Each row was made from one small tree. The marks that hang from a mark follow it in brackets, in alphabetical order. Every link used is in the known rows. Write each row's tree.
Known rows
zuze{nemu pedif{bofav diri repun}}: [-0.13  0.01  0.07  0.12 -0.01  0.24  0.00  0.01 -0.12 -0.19  0.05  0.01
 -0.06 -0.23  0.16 -0.10 -0.17  0.00 -0.15 -0.10  0.18 -0.16  0.04 -0.16]
diri{pedif}: [-0.19  0.07  0.02  0.03  0.10  0.12  0.17 -0.26 -0.17 -0.06 -0.13  0.22
 -0.29  0.08  0.13  0.06 -0.25  0.13  0.09 -0.07 -0.07 -0.26  0.19  0.06]
nekov{bepag{pedif{bofav repun voba}}}: [ 0.03  0.05  0.08 -0.21 -0.01  0.17 -0.01 -0.02 -0.05  0.07  0.06  0.11
  0.12 -0.08  0.01  0.05  0.14  0.14 -0.09 -0.07  0.20  0.07 -0.14 -0.11]
nekov{bepag{pedif{diri repun voba}}}: [ 0.04  0.00  0.05 -0.21 -0.07  0.21 -0.03 -0.05 -0.05  0.05  0.04  0.05
  0.03 -0.12  0.12 -0.05  0.12  0.24 -0.02 -0.14  0.12  0.16 -0.07 -0.19]
bepag{nekov pedif{bofav diri{vura} repun voba}}: [ 0.11 -0.02  0.05 -0.15 -0.03  0.16 -0.11 -0.04  0.02 -0.10  0.15  0.10
  0.00 -0.07  0.08 -0.06  0.35  0.24 -0.15 -0.19  0.11  0.21 -0.12 -0.13]
repun{pedif{diri voba}}: [-0.14 -0.04  0.36  0.00  0.02  0.15  0.13 -0.13 -0.07 -0.11 -0.12  0.08
 -0.13 -0.07  0.31 -0.13 -0.13  0.24 -0.14  0.00  0.05 -0.11  0.15 -0.15]
zegi{dotat}: [-0.22 -0.13  0.16  0.01  0.18  0.10  0.13 -0.14 -0.08 -0.06 -0.28  0.30
 -0.19  0.23  0.12  0.00 -0.41  0.14  0.04 -0.01 -0.06 -0.41  0.13 -0.08]
nasadu{repun{pedif}}: [-0.26  0.07  0.36  0.06  0.14  0.10  0.18 -0.19 -0.11  0.08 -0.31  0.20
 -0.22  0.17  0.22 -0.08 -0.39  0.02  0.04  0.01  0.00 -0.43  0.20 -0.08]
repun{pedif{diri}}: [-0.13 -0.08  0.26  0.05  0.07  0.13  0.15 -0.20 -0.10 -0.08 -0.22  0.07
 -0.18  0.06  0.32 -0.12 -0.21  0.15 -0.06 -0.05 -0.03 -0.09  0.15 -0.14]
nemu{zuze}: [-0.20  0.02  0.08  0.12  0.05  0.05  0.15 -0.17 -0.12 -0.12 -0.20  0.14
 -0.19  0.07  0.16  0.01 -0.30  0.07 -0.01 -0.04  0.08 -0.41  0.11  0.04]
voba{pedif{bepag bofav repun}}: [-0.09  0.06  0.14  0.03  0.11  0.13  0.06 -0.02 -0.04  0.01 -0.08  0.15
  0.09  0.02  0.06  0.04  0.07  0.18 -0.15 -0.04  0.23 -0.02 -0.08 -0.12]
nemu{zuze{pedif{bepag diri repun}}}: [-0.07 -0.02  0.04  0.22 -0.02  0.16 -0.04 -0.04 -0.08 -0.09 -0.06 -0.04
 -0.12 -0.20  0.12 -0.10 -0.04  0.03 -0.09 -0.09  0.23 -0.14  0.02 -0.14]
voba{pedif}: [-0.17  0.11  0.13  0.10  0.09  0.11  0.16 -0.16 -0.08 -0.08 -0.20  0.21
 -0.10  0.21  0.17  0.02 -0.23  0.19 -0.02 -0.03 -0.01 -0.31  0.12 -0.02]
nasadu{dotat{zegi} repun{pedif{diri{vura} voba}}}: [-0.27 -0.05  0.65  0.11  0.21  0.22  0.06 -0.05 -0.07  0.09 -0.24  0.28
 -0.17  0.12  0.16 -0.16 -0.34  0.24 -0.08 -0.13 -0.01 -0.51  0.35 -0.25]
zuze{nemu pedif{voba}}: [-0.22  0.11  0.14  0.16  0.00  0.20  0.08 -0.06 -0.11 -0.25  0.03  0.13
 -0.18 -0.13  0.11 -0.08 -0.31 -0.02 -0.08  0.02  0.10 -0.45  0.19  0.00]
bepag{pedif{bofav}}: [-0.04  0.04  0.07 -0.05  0.08  0.09  0.10 -0.12 -0.07  0.02 -0.12  0.10
 -0.05  0.15  0.11  0.04 -0.14  0.12 -0.08 -0.05  0.04 -0.11 -0.05 -0.10]
nemu{zuze{pedif{bofav}}}: [-0.12  0.07  0.10  0.24  0.03  0.12  0.08 -0.08 -0.12 -0.14 -0.10  0.05
 -0.12 -0.02  0.10 -0.02 -0.25 -0.03 -0.14  0.00  0.14 -0.43  0.04  0.00]
bepag{nekov}: [-0.10 -0.04  0.01 -0.08  0.05  0.11  0.12 -0.19 -0.08 -0.03 -0.14  0.16
 -0.14  0.24  0.13 -0.03 -0.20  0.06  0.05 -0.11 -0.08 -0.13  0.03  0.05]
repun{pedif{bofav}}: [-0.14 -0.02  0.29  0.04  0.12  0.09  0.17 -0.16 -0.09 -0.06 -0.20  0.13
 -0.09  0.09  0.22 -0.02 -0.20  0.06 -0.13  0.01  0.05 -0.19  0.07 -0.07]
bepag{nekov pedif{bofav diri voba}}: [ 0.09  0.00  0.11 -0.20 -0.01  0.18 -0.01 -0.03  0.00  0.03  0.09 -0.03
  0.10  0.08  0.17 -0.10  0.13  0.25 -0.18 -0.13  0.07  0.20 -0.15 -0.19]
bepag{nekov pedif}: [ 0.00  0.06 -0.04 -0.08  0.05  0.07  0.05 -0.19 -0.04  0.06 -0.13  0.08
 -0.08  0.29  0.10 -0.02 -0.08  0.02  0.07 -0.15 -0.07 -0.04 -0.02 -0.04]
nasadu{dotat repun{pedif{diri{vura} voba}}}: [-0.21  0.02  0.55  0.06  0.13  0.20  0.05 -0.11 -0.08  0.02 -0.17  0.27
 -0.26  0.06  0.19 -0.20 -0.20  0.25 -0.11 -0.07  0.03 -0.40  0.33 -0.20]
voba{pedif{bofav}}: [-0.12  0.10  0.17  0.07  0.10  0.13  0.15 -0.10 -0.08 -0.05 -0.14  0.17
  0.01  0.17  0.15  0.03 -0.15  0.22 -0.14 -0.02  0.06 -0.24  0.02 -0.06]
vura{diri{pedif}}: [-0.21  0.01 -0.02  0.11  0.11  0.07  0.13 -0.25 -0.16 -0.22 -0.12  0.31
 -0.39  0.03  0.19  0.04 -0.16  0.14  0.11 -0.07 -0.11 -0.20  0.26  0.14]
nemu{zuze{pedif{bepag{nekov} bofav diri repun}}}: [ 0.06 -0.03  0.02  0.11 -0.01  0.17 -0.10  0.01 -0.04 -0.02  0.07 -0.12
  0.07 -0.13  0.07 -0.13  0.16 -0.02 -0.18 -0.15  0.27  0.12 -0.16 -0.15]

Write each row's tree
[-0.11 -0.12  0.16 -0.11 -0.01  0.20  0.01  0.00 -0.04 -0.06  0.01  0.11
 -0.05 -0.20  0.14 -0.08  0.05  0.32 -0.13 -0.03  0.18  0.08 -0.02 -0.17]	pedif{bepag diri repun voba}
[-0.08  0.04  0.20  0.15 -0.08  0.20 -0.02  0.05 -0.08 -0.18  0.06 -0.01
 -0.01 -0.34  0.13 -0.09 -0.02  0.14 -0.24 -0.03  0.32 -0.25 -0.02 -0.14]	nemu{zuze{pedif{bofav diri repun voba}}}
[ 0.05 -0.03 -0.02  0.05  0.05  0.16 -0.07 -0.11  0.01 -0.08  0.01  0.15
 -0.06  0.09  0.11 -0.09  0.31  0.21 -0.06 -0.22  0.05  0.21 -0.01 -0.09]	voba{pedif{bepag{nekov} diri{vura} repun}}
[-0.02  0.05  0.07 -0.16  0.08  0.18 -0.02 -0.06 -0.06  0.04  0.16  0.13
  0.03 -0.12 -0.01  0.03  0.26  0.13 -0.08 -0.10  0.21  0.17 -0.09 -0.03]	diri{pedif{bepag{nekov} bofav repun voba}}
[ 0.09 -0.17  0.14  0.00  0.12  0.15 -0.01 -0.15  0.00 -0.08  0.01  0.06
 -0.08  0.11  0.20 -0.17  0.27  0.12 -0.20 -0.14  0.00  0.34 -0.02 -0.13]	repun{pedif{bepag{nekov} bofav diri{vura}}}
[-0.06  0.07  0.17 -0.12  0.00  0.12  0.02 -0.01 -0.03 -0.02 -0.02  0.13
  0.04 -0.11  0.05  0.05  0.03  0.18 -0.12 -0.03  0.22 -0.11 -0.09 -0.13]	bepag{pedif{bofav repun voba}}
[-0.17  0.11  0.17  0.23 -0.04  0.12  0.07 -0.08 -0.10 -0.20 -0.06  0.10
 -0.19 -0.12  0.10 -0.05 -0.24  0.02 -0.10  0.05  0.15 -0.53  0.14  0.03]	nemu{zuze{pedif{voba}}}
[-0.12 -0.07  0.00  0.05  0.17  0.10  0.07 -0.15 -0.12 -0.14  0.00  0.24
 -0.22 -0.02  0.14  0.03  0.05  0.17 -0.06 -0.04  0.02  0.08  0.10  0.05]	vura{diri{pedif{bepag bofav}}}
[-0.04  0.01  0.14  0.22 -0.08  0.19 -0.06  0.00 -0.06 -0.31  0.10  0.11
 -0.15 -0.36  0.10 -0.08  0.12  0.16 -0.24 -0.07  0.25 -0.27  0.06 -0.06]	nemu{zuze{pedif{bofav diri{vura} repun voba}}}
[ 0.08 -0.04 -0.09 -0.04  0.02  0.12 -0.02 -0.21 -0.01 -0.08 -0.03  0.10
 -0.19  0.22  0.16 -0.10  0.11  0.15  0.01 -0.23 -0.14  0.13  0.02 -0.07]	bepag{nekov pedif{diri{vura}}}
[-0.09 -0.05  0.10  0.13 -0.09  0.23 -0.04 -0.06 -0.07 -0.30  0.03  0.22
 -0.28 -0.25  0.11 -0.09  0.01  0.20 -0.09 -0.06  0.06 -0.22  0.16 -0.05]	zuze{pedif{diri{vura} repun voba}}
[ 0.03 -0.02 -0.09 -0.04  0.13  0.14 -0.04 -0.18 -0.07 -0.06  0.10  0.23
 -0.15  0.00 -0.04  0.05  0.32  0.06 -0.01 -0.19  0.07  0.18 -0.02  0.06]	diri{pedif{bepag{nekov} bofav repun} vura}
[ 0.07  0.00  0.00 -0.10 -0.06  0.14 -0.10 -0.10  0.03 -0.11  0.08  0.13
 -0.12 -0.04  0.09 -0.08  0.27  0.20 -0.03 -0.22  0.04  0.13 -0.01 -0.09]	bepag{nekov pedif{diri{vura} repun voba}}
[-0.07 -0.14  0.20 -0.15  0.00  0.22  0.00  0.06 -0.04 -0.04  0.07  0.09
  0.06 -0.23  0.14 -0.06  0.12  0.35 -0.25 -0.02  0.25  0.17 -0.12 -0.21]	pedif{bepag bofav diri repun voba}
[ 0.09 -0.14  0.25 -0.05  0.08  0.17 -0.03 -0.10  0.03 -0.11  0.11  0.08
 -0.03 -0.02  0.18 -0.18  0.35  0.20 -0.27 -0.08  0.08  0.32 -0.03 -0.13]	repun{pedif{bepag{nekov} bofav diri{vura} voba}}
[-0.16 -0.06  0.15 -0.09  0.03  0.14  0.04 -0.03 -0.05 -0.06 -0.05  0.20
 -0.08 -0.14  0.06  0.00 -0.02  0.20 -0.07  0.02  0.19 -0.09  0.01 -0.07]	pedif{bepag repun voba}
[-0.35  0.03  0.61  0.11  0.28  0.15  0.16 -0.10 -0.12  0.26 -0.43  0.24
 -0.10  0.32  0.12 -0.06 -0.62  0.02  0.06 -0.10 -0.02 -0.66  0.29 -0.21]	nasadu{dotat{zegi} repun{pedif}}
[-0.13 -0.14  0.00  0.02  0.00  0.15  0.04 -0.15 -0.09 -0.22 -0.11  0.26
 -0.29 -0.06  0.16 -0.03 -0.05  0.25 -0.01 -0.14 -0.02 -0.11  0.12 -0.04]	pedif{diri{vura} repun}
[-0.05  0.05  0.07 -0.07  0.05  0.09  0.05 -0.07 -0.05  0.01 -0.12  0.11
 -0.01  0.02  0.07  0.07 -0.05  0.10 -0.05 -0.09  0.14 -0.09 -0.08 -0.12]	bepag{pedif{bofav repun}}
[ 0.02  0.01  0.08  0.11 -0.05  0.18 -0.06 -0.03 -0.02 -0.07  0.10 -0.08
 -0.03 -0.09  0.12 -0.21  0.09  0.06 -0.17 -0.07  0.17  0.00 -0.02 -0.10]	nemu{zuze{pedif{bepag{nekov} diri voba}}}
[-0.03 -0.01  0.18  0.13 -0.05  0.20 -0.07  0.09 -0.05 -0.11  0.11 -0.05
  0.05 -0.36  0.09 -0.11  0.12  0.14 -0.29 -0.01  0.37 -0.06 -0.08 -0.20]	nemu{zuze{pedif{bepag bofav diri repun voba}}}
[ 0.04  0.07  0.11 -0.17  0.02  0.12  0.02 -0.06 -0.01  0.04  0.04  0.06
  0.08  0.14  0.08 -0.02  0.07  0.13 -0.12 -0.08  0.08  0.03 -0.13 -0.09]	bepag{nekov pedif{bofav voba}}
[-0.04 -0.02  0.03 -0.07  0.08  0.12 -0.05 -0.06 -0.04 -0.12  0.17  0.22
 -0.06 -0.18  0.05  0.01  0.34  0.14 -0.06 -0.10  0.18  0.23 -0.01  0.05]	vura{diri{pedif{bepag{nekov} bofav repun voba}}}
[-0.05 -0.03  0.04  0.12  0.06  0.16 -0.02 -0.10 -0.03 -0.14 -0.05  0.21
 -0.13 -0.02  0.13 -0.05  0.19  0.30 -0.10 -0.14  0.09  0.05  0.08 -0.12]	voba{pedif{bepag diri{vura} repun}}
[-0.03 -0.01 -0.05  0.07  0.00  0.23 -0.09 -0.03 -0.06 -0.09  0.10 -0.05
 -0.04 -0.11  0.10 -0.18  0.01 -0.11 -0.04 -0.18  0.14  0.10 -0.01 -0.14]	zuze{nemu pedif{bepag{nekov} diri repun}}
[-0.02 -0.02  0.19  0.14 -0.01  0.21 -0.01  0.05 -0.06 -0.12  0.10 -0.07
  0.01 -0.23  0.14 -0.14  0.03  0.17 -0.32  0.03  0.26 -0.07 -0.05 -0.18]	nemu{zuze{pedif{bepag bofav diri voba}}}
[ 0.11 -0.06  0.02 -0.17 -0.05  0.22 -0.09 -0.04 -0.02 -0.07  0.16  0.14
  0.00 -0.16  0.07 -0.03  0.33  0.29 -0.15 -0.16  0.13  0.24 -0.09 -0.14]	nekov{bepag{pedif{bofav diri{vura} repun voba}}}
[ 0.07 -0.04 -0.01 -0.13 -0.07  0.20 -0.07 -0.11 -0.03 -0.08  0.09  0.17
 -0.11 -0.13  0.08 -0.05  0.25  0.26 -0.03 -0.17  0.06  0.14  0.01 -0.11]	nekov{bepag{pedif{diri{vura} repun voba}}}
